Every row comes from one small tree of marks. Brackets hold a mark, then the marks that hang from it, in alphabetical order. Every link used is in the known rows. Which tree was each row made from?
Known rows:
(S (A (F V)) T): [ -3.3   7.9  -1.7   6.4 -10.8  -4.9  11.3  18.0   4.7   3.5  -3.6  13.8
  -6.5  15.5  -8.8  -3.3 -11.2 -14.8  -0.6  -3.5  18.5  -3.1   1.2]
(D (S (A P) T)): [-15.4  11.5  -7.5  15.2 -17.8  -3.3  11.7 -65.2  -4.1  25.7  13.7 -21.2
 -11.4   4.9 -11.3   8.5   2.8  -8.9   0.7  -5.4 -25.8  21.1  17.5]
(A (F (H V))): [ 14.6   2.2   7.5 -23.2  10.9   3.2  -5.5  42.6  -2.4 -21.4  -6.3   3.1
  -4.4  -6.0  -0.7  -4.9   3.4  11.0  13.3  -2.7  13.8 -16.1 -16.1]
(S (A F) T): [ -8.3  15.4  -1.3   4.9 -18.0  -2.6  11.4  20.2   1.2   1.8   2.9   2.2
  -5.7  20.7 -16.6  -7.9 -10.7 -16.3  -8.3  -2.3  25.7  24.1  18.3]
(D (A (F H) P)): [ 23.2   0.5   8.1  -0.6   0.9 -10.1 -11.2 -18.9   0.5  11.9  13.5  -6.8
 -15.0   4.7 -24.5   1.9   6.0  17.0   0.3   6.7 -16.5  -4.9   1.1]
(D (A F) (S T)): [ -8.3  25.9  -0.3  17.2 -18.1   2.4   8.4 -16.2  -2.1  28.2  13.5  -3.1
  -5.6  29.1  -5.8  -5.5  -9.5   9.0   3.2   3.9   5.7  21.7  16.9]
(S (A (F H)) T): [  0.3 -11.1  -2.6   3.7  -7.6 -15.3   9.6  19.3   3.4  -7.5  -2.1   0.6
  -1.9  14.5 -23.2  -5.2 -10.7 -18.2  -4.4   2.2  25.7  -1.6  10.9]
(P (A F)): [  6.9   7.0   4.3   2.2  -2.6  -6.0  -3.6  17.1  -2.4   0.5   1.6   6.8
 -13.3   3.7 -13.7 -10.0  -3.4   4.1  -7.8  17.2   8.9  26.2   5.6]
(A (P (S T))): [-20.4   4.4  -9.8   3.6 -19.4  10.7  11.1 -29.1  -3.5   9.9   8.1  -0.5
  -4.3   2.5   0.6  17.3   3.1  -8.9   7.6  -6.7  -7.8  23.5  18.3]
(A (F H V) (P S)): [ 13.2 -27.3   3.2  -1.2   8.8   4.1  -9.3 -21.0   6.5   8.9   2.6   9.6
  -8.0  -0.9  -0.8  20.4   1.4   1.6  13.9   0.3 -11.3 -29.1 -18.9]
(P (S (A F))): [ -2.1  -7.9   2.6   2.9   3.6   4.3  -2.1 -19.0   0.6   9.3   4.1  -8.2
  -5.2   6.7 -16.6   0.4 -11.2  -7.4   0.8   3.7   1.8  26.7   2.7]
(H R (S (A F)) V): [  1.8  13.1   4.7  -6.9   6.6  12.8 -10.9  15.6   1.6 -15.1   0.6 -12.9
  13.3 -10.5  22.8 -13.5  14.1   7.4 -10.7  -6.5  -7.2   7.2 -16.6]
(P (A F) (S T)): [-20.6 -14.8  -6.7  27.4 -19.7   0.3  12.2  -3.1   6.5  11.7   4.3   8.9
  -1.4  25.7  -8.9   2.4 -18.3 -16.3  -0.1  14.6  10.5  30.0  13.5]
(A F P): [ 10.7  28.0   8.4 -15.7 -11.8  11.5 -10.6   9.2  -1.3   8.2  13.8   5.8
 -16.4   7.6  -5.7   0.6   9.0   7.5  -6.0  -5.0   5.8  20.7  11.6]
(S (A (F V) P)): [ 14.5   6.6   6.9  -0.7  -1.2  -0.5  -7.7 -20.5   4.8  15.8   7.5   2.2
 -17.8   2.4 -14.9   3.8   3.8  -0.9  -1.0  -4.2 -16.9  -4.8  -9.4]
(H V): [  2.3  25.5   1.6 -32.0   8.4   8.4  -0.1  24.6 -13.8 -22.0  -8.3  -2.5
  -7.6 -26.2   6.4  -5.7  11.4  15.6  14.6  -6.5  -3.4   7.2  -6.7]
(D (S (A (F V)) T)): [ -7.3   6.1  -1.8  17.4  -8.6  -1.2  11.3 -17.7   4.7  22.7   2.6   3.7
  -6.2  20.9  -1.1   0.5 -13.6  -9.7   5.0  -2.8   5.2  -3.3  -0.4]
(P A (S T)): [-24.0 -16.5 -13.0  20.0 -11.9  -5.4  18.9 -21.1  -4.7   3.0  -3.6  -0.5
  -1.9  -0.8  -7.5   6.9  -8.7 -13.7   5.0  15.6  -5.8  28.7  14.4]
(A F (P (S T))): [-17.0   7.1  -3.1  11.0 -27.9  17.7   6.4 -11.7   7.0  18.8  16.5   8.2
  -5.2  28.8  -1.1  13.1  -5.8 -12.8   1.9  -8.4   8.5  24.5  19.2]
(A (F V) (P (S T))): [-11.1  -0.8  -3.1  12.8 -19.8  16.4   6.3 -12.0   9.3  21.2   9.8  20.1
  -5.9  22.9   8.2  17.6  -5.6 -10.8  10.3  -7.4   1.4  -2.3   0.7]
(P (A (F H)) (S T)): [-12.6 -40.6  -7.5  27.5  -9.2 -11.9  12.5  -2.5   7.1   3.1  -1.2   5.2
   1.5  18.9 -15.0   6.4 -18.4 -18.4   4.2  18.3  11.6   5.9   5.0]
(A (F (H R S V))): [  9.7   1.3   4.6 -20.5  14.3  10.6 -12.9  44.4  -0.3 -30.4  -5.1  -0.8
  18.2 -17.9  34.1  -8.0  20.6  14.0  -5.0  -6.9   8.2 -18.6 -20.8]
(S (A (F H V)) T): [  4.8 -17.8  -3.0   6.8   0.4 -16.8  10.3  18.4   4.4  -5.9 -10.2  11.0
  -3.1   8.3 -15.1  -0.1 -10.6 -16.3   2.4   2.2  19.0 -28.1  -6.8]
(F (H R) V): [ 14.5  -5.3  -5.3 -25.2  27.9 -11.4 -19.1  17.9 -10.6 -35.8 -19.1   5.2
  -7.4 -40.6  24.2 -11.2  11.3   5.5  -1.1   2.6  -7.3 -38.6 -21.3]
(A (F H) P): [ 17.9   1.4   8.1 -16.3  -0.5  -1.6 -10.5   9.4   1.0  -1.4   8.0   3.0
 -13.4   1.6 -11.2   4.8   9.4   6.4  -2.3  -1.8   6.5  -4.8   3.5]
(H (F V) R (S A)): [  0.5   5.8   2.4 -12.8  27.3   6.5 -19.7  -6.5  -4.5 -16.5 -10.9 -12.9
  31.1 -35.1  33.9 -10.8   7.4  22.3 -10.5  -9.6 -28.2 -18.0  -5.8]

Write each row's tree:
[ -4.4 -16.3   1.4  13.9   0.2   1.5  -0.8 -13.4   1.2  10.1   3.9   1.5
  -7.8   7.1 -12.0   1.0 -10.5  -1.8   0.6  18.7  -2.2  29.0   1.8]
(P (A F) S)
[ -4.8 -20.0  -3.1  15.6 -11.6 -11.6  20.6  31.8   4.0  -3.2  -2.3  11.1
  18.4   9.9  -3.7   7.5   8.4  -5.7 -12.5  13.6  28.1   2.8  12.6]
(P (A (F (H (S T)))))
[ 18.8 -17.7   1.1  -4.1  23.1 -15.7 -23.1   7.0   2.9 -20.2 -10.5  -1.0
  -8.9 -12.9   4.6 -17.5  -3.6  -5.6  -9.1   5.0  -6.2 -35.0 -26.9]
(S (A (F (H R) V)))
[ -7.0 -15.0  -7.9  -4.1   0.8 -14.1  24.9   7.3  -7.6 -14.8 -10.7  -7.7
  22.3 -17.8  -8.2  11.2  17.2  -8.8  -7.2  -1.7  14.9  -0.3  14.9]
(F (H (S A T)))
[-10.0  12.7  -7.1   3.9 -19.9  -6.1  11.1 -27.3  -3.9   5.5   7.9 -12.0
 -10.4  -0.7 -18.4   4.3   5.4 -13.5  -3.5  -5.3 -12.9  20.8  20.3]
(S (A P) T)
[  5.6 -33.7   1.9   2.7  14.6  -7.9  -2.6 -19.0   1.5   1.1  -2.1 -11.5
  -1.8   0.6 -23.6   4.2  -9.9  -7.9   3.6   7.6   1.8   1.3  -5.3]
(P (S (A (F H))))
[ -1.0   8.8  -0.2  13.7 -20.5  -1.1   6.3 -11.4   9.2  18.3   8.1   8.6
 -12.7  20.0 -12.0   6.3  -4.2 -13.9  -0.9  -6.1  -3.9  -3.8   1.8]
(S (A (F V) P) T)
[ 18.9   3.3   3.0  -4.8  14.5 -12.3 -25.0   8.1  -2.9 -14.7   1.3  -7.8
  -9.4  -5.2   0.4 -21.9  -1.0  13.7 -10.0  10.3  -5.7  -9.5  -7.8]
(D (A (F (H R))))
[ 11.9  -1.0   3.7   3.0   3.6  -8.2  -3.6  16.5   0.3   3.3  -5.4  18.0
 -13.9  -1.3  -6.1  -4.8  -2.0   4.3   0.7  16.9   1.3  -1.4 -10.9]
(P (A (F V)))
[ 16.0  -6.2   2.5 -18.7  20.6   1.9 -15.2  39.5   0.3 -23.3 -11.3  15.7
  15.4 -19.9  35.4  -2.5  21.2   9.4 -12.0  -2.3  15.8 -34.3 -19.5]
(A (F (H R S) V))
[ 11.0 -40.7   1.5   3.8  22.1  -9.3  -2.3 -20.2   4.8   2.0  -9.3   0.1
  -2.4  -5.3 -15.0   9.3 -10.4  -7.4  10.2   6.7  -5.7 -26.3 -21.9]
(P (S (A (F H V))))
[-14.5 -21.8  -6.9  29.0 -12.7  -1.1  14.2  -4.1   9.1  15.0  -3.6  19.8
  -3.6  19.8  -0.8   7.3 -18.2 -14.6   7.0  15.0   3.4   2.9  -3.6]
(P (A (F V)) (S T))
[ -2.5 -22.4  -9.7  -2.1   6.8 -15.8  25.0   5.8  -4.9 -12.7 -16.9   3.7
  21.3 -23.9   0.8  15.5  17.5  -7.1  -0.1  -2.0   8.0 -27.8  -3.5]
(F (H (S A T)) V)
[  5.3   3.4   8.5  -9.2  13.9   9.6  -5.6 -32.9  -1.4  10.9   1.5 -11.9
  26.1 -24.8   8.3  13.1  14.1  26.3  -0.5 -13.0 -38.5 -13.9   3.3]
(H (F V) (S (A P)))
[ -4.0 -12.9  -2.3  15.3  -4.9 -12.1  10.2 -15.8   3.5  11.4   3.3 -11.3
  -2.3  20.6 -15.9  -0.8 -12.3 -13.3   0.8   2.3  12.6  -1.0   8.5]
(D (S (A (F H)) T))
[-17.3  12.0  -8.5   7.7  -7.7  -6.6  16.9 -34.7  -9.5  10.8   1.6 -17.2
  -5.4   1.0  -8.3  -1.2  -3.7  -8.2   1.3  -1.6  -4.1  22.7  17.4]
(D (S A T))
[ 17.0   2.0   9.1 -16.2   1.3   5.4  -9.2  12.3   3.2  -6.0   5.9  -1.5
 -11.2  -1.1  -3.7   4.6   9.5  11.2  13.8  -7.3  -8.4 -17.0 -15.4]
(A (F (H V)) P)
[-21.1  27.9  -1.7 -14.3  -0.3  26.0  -5.4  37.7  -3.1 -27.3  -5.0  -7.1
  41.4 -14.4  51.8 -12.1   4.8  20.9  -0.2 -20.6  -6.7  -3.1   7.1]
(H F R (S T) V)
[ 21.4  -5.4   4.8 -21.2  16.7  -6.7  -6.3  37.9  -2.4 -13.7 -10.7  19.6
  -7.8  -9.2   0.1   0.9   2.9   7.3   5.5   2.0  20.4 -31.9 -13.9]
(A (F H V))
[-11.4  24.4  -6.9   8.8 -10.2  -3.6  14.2 -33.6 -12.1  17.7   4.9 -11.8
  -4.4   3.1  -5.2  -2.2  -0.6  12.2   7.5   3.9 -11.9  21.0  18.6]
(D A (S T))
[  8.6   6.3   2.4  -4.2  12.2   3.2 -11.3  10.3   1.7  -7.4  -4.6   3.1
   9.9 -13.3  24.2  -8.3  14.8   3.4 -18.7  -2.4  -0.1  -7.7 -15.3]
(H R (S (A (F V))))
[ -4.7  27.1   5.4 -29.3  18.9  26.4 -20.5  28.3  -8.2 -30.1  -6.5 -13.6
  34.8 -31.8  49.2 -15.3  12.6  34.7   0.9 -17.1 -19.6  -4.6  -3.6]
(H F R S V)
[ -2.8  29.8   4.1 -28.2  19.8  19.8 -30.9  23.0  -8.7 -32.2  -7.5 -14.9
  12.0 -25.4  36.0 -26.0  -6.2  27.7   6.3 -13.0 -26.1  -7.1  -5.8]
(H F R V)
[ 10.7 -13.7   6.5  -0.5  15.8  -4.3  -2.2 -22.3   1.6   4.5   0.7 -22.1
  -5.7   0.4 -11.2  -2.6  -6.8   7.0  15.4  -0.4 -15.1 -14.1 -21.5]
(D (S (A (F (H V)))))
[-22.5  -9.3 -11.9   8.9  -7.2  -1.6  18.1 -27.1  -6.6   1.1  -3.1 -10.5
   0.5  -1.9 -13.3   6.0  -9.1 -18.4   4.5  -0.3  -1.8  25.7  14.9]
(P (S A T))
[ -0.6   5.3   5.0  -4.1  -9.0  18.1  -7.9 -21.1   2.8  17.7  15.2   1.0
 -11.7  11.5  -3.2  11.7   2.2   1.6   3.8  -4.1  -4.1  23.5   7.7]
(A F (P S))
[-13.6 -14.2  -5.9  18.6  -8.2   3.0  12.9 -11.3   7.5  13.6  -2.0   9.2
   0.1  17.9  -6.9   6.6 -18.4 -18.7   8.0  -0.9   7.0   0.1  -2.0]
(P (S (A (F V)) T))
[ -2.9  25.2   9.1 -33.6  15.5  26.0  -2.6  31.4  -8.4 -18.4  -7.0  -9.4
  36.3 -27.4  27.2   1.1  13.8  38.5  11.7 -17.2  -8.7   1.0   5.2]
(H F S V)
[ 12.5 -16.7  -0.6   6.0  11.2 -17.7 -21.7  14.5   1.3 -20.2  -3.1  -1.7
 -10.9  -6.2   2.2 -21.4  -3.8  -2.3 -15.6  20.7  -2.8  -6.1  -9.8]
(P (A (F (H R))))
[-18.7  -7.3  -4.7  16.9 -15.1   3.9  12.7  -9.5   5.2  11.5   5.6  -2.3
   0.4  24.5 -14.9   2.9 -18.8 -21.7   0.9  -0.3  15.5  27.4  13.9]
(P (S (A F) T))
[ -7.4  15.2   0.2  11.6 -27.0  -0.4   5.2 -10.7   6.0  16.7  15.6  -2.7
 -11.9  25.5 -19.9   0.5  -4.1 -15.5  -8.2  -5.8   4.3  23.1  18.7]
(S (A F P) T)
[ 14.5   7.6   5.6  -8.3   8.2  -3.8  -3.4   8.7  -0.9   2.5  -5.6   6.7
 -12.5  -2.1 -10.1  -5.1  -2.8  -0.5   0.1   0.6   5.0  -4.2  -9.2]
(S (A (F V)))
[ 16.0  19.9   7.6 -13.7  -4.5  10.3 -10.3   8.1   1.2  10.1   6.5  17.6
 -18.4   1.2   2.3   5.4   9.4   8.3   2.7  -6.1  -1.0  -7.4  -5.3]
(A (F V) P)
[  3.9  22.3   2.8 -24.6  24.8  10.5 -31.7  19.0  -8.0 -25.4 -12.0   2.1
   9.1 -29.3  38.1 -20.1  -5.4  23.4  -0.4  -9.4 -19.0 -22.1  -4.8]
(H (F V) R)
[ 12.3 -21.7  -4.5 -12.8  31.0 -15.5  -8.2  -7.0  -7.3 -26.5 -18.9  -8.6
  14.6 -45.4  18.8  -0.8  24.7   4.5 -10.7   2.2 -17.1 -34.5 -23.0]
(F (H R (S A)) V)
[ -5.3   6.0  -0.9   5.9 -11.0   2.6  20.6  23.0   4.0   6.2  -3.7  14.3
  17.0   9.0   4.0   8.6   8.3  -7.2  -7.5  -5.9  24.4  -1.6   4.2]
(H (S (A (F V)) T))
[ 17.3 -28.5   3.9   2.5  15.0 -12.3   5.6  21.0   2.6  -4.3 -10.8  15.3
  12.9 -14.3   2.5  10.8  15.5  10.9  -4.2  16.9   7.3 -24.9 -16.2]
(P (A (F (H S) V)))
[-10.7  14.0   0.2  23.1 -25.7   3.2   6.4 -47.4   6.7  36.2  22.4 -12.4
 -12.5  32.2 -12.6   4.6  -7.1 -11.5  -3.6  -6.3  -8.9  23.6  16.9]
(D (S (A F P) T))
[-12.8  14.6  -1.7  15.8 -16.0   0.0  11.4 -17.7   1.8  21.1   9.8  -7.8
  -6.4  27.4  -9.6  -3.9 -12.9 -11.0  -3.0  -1.8  12.2  24.1  16.0]
(D (S (A F) T))
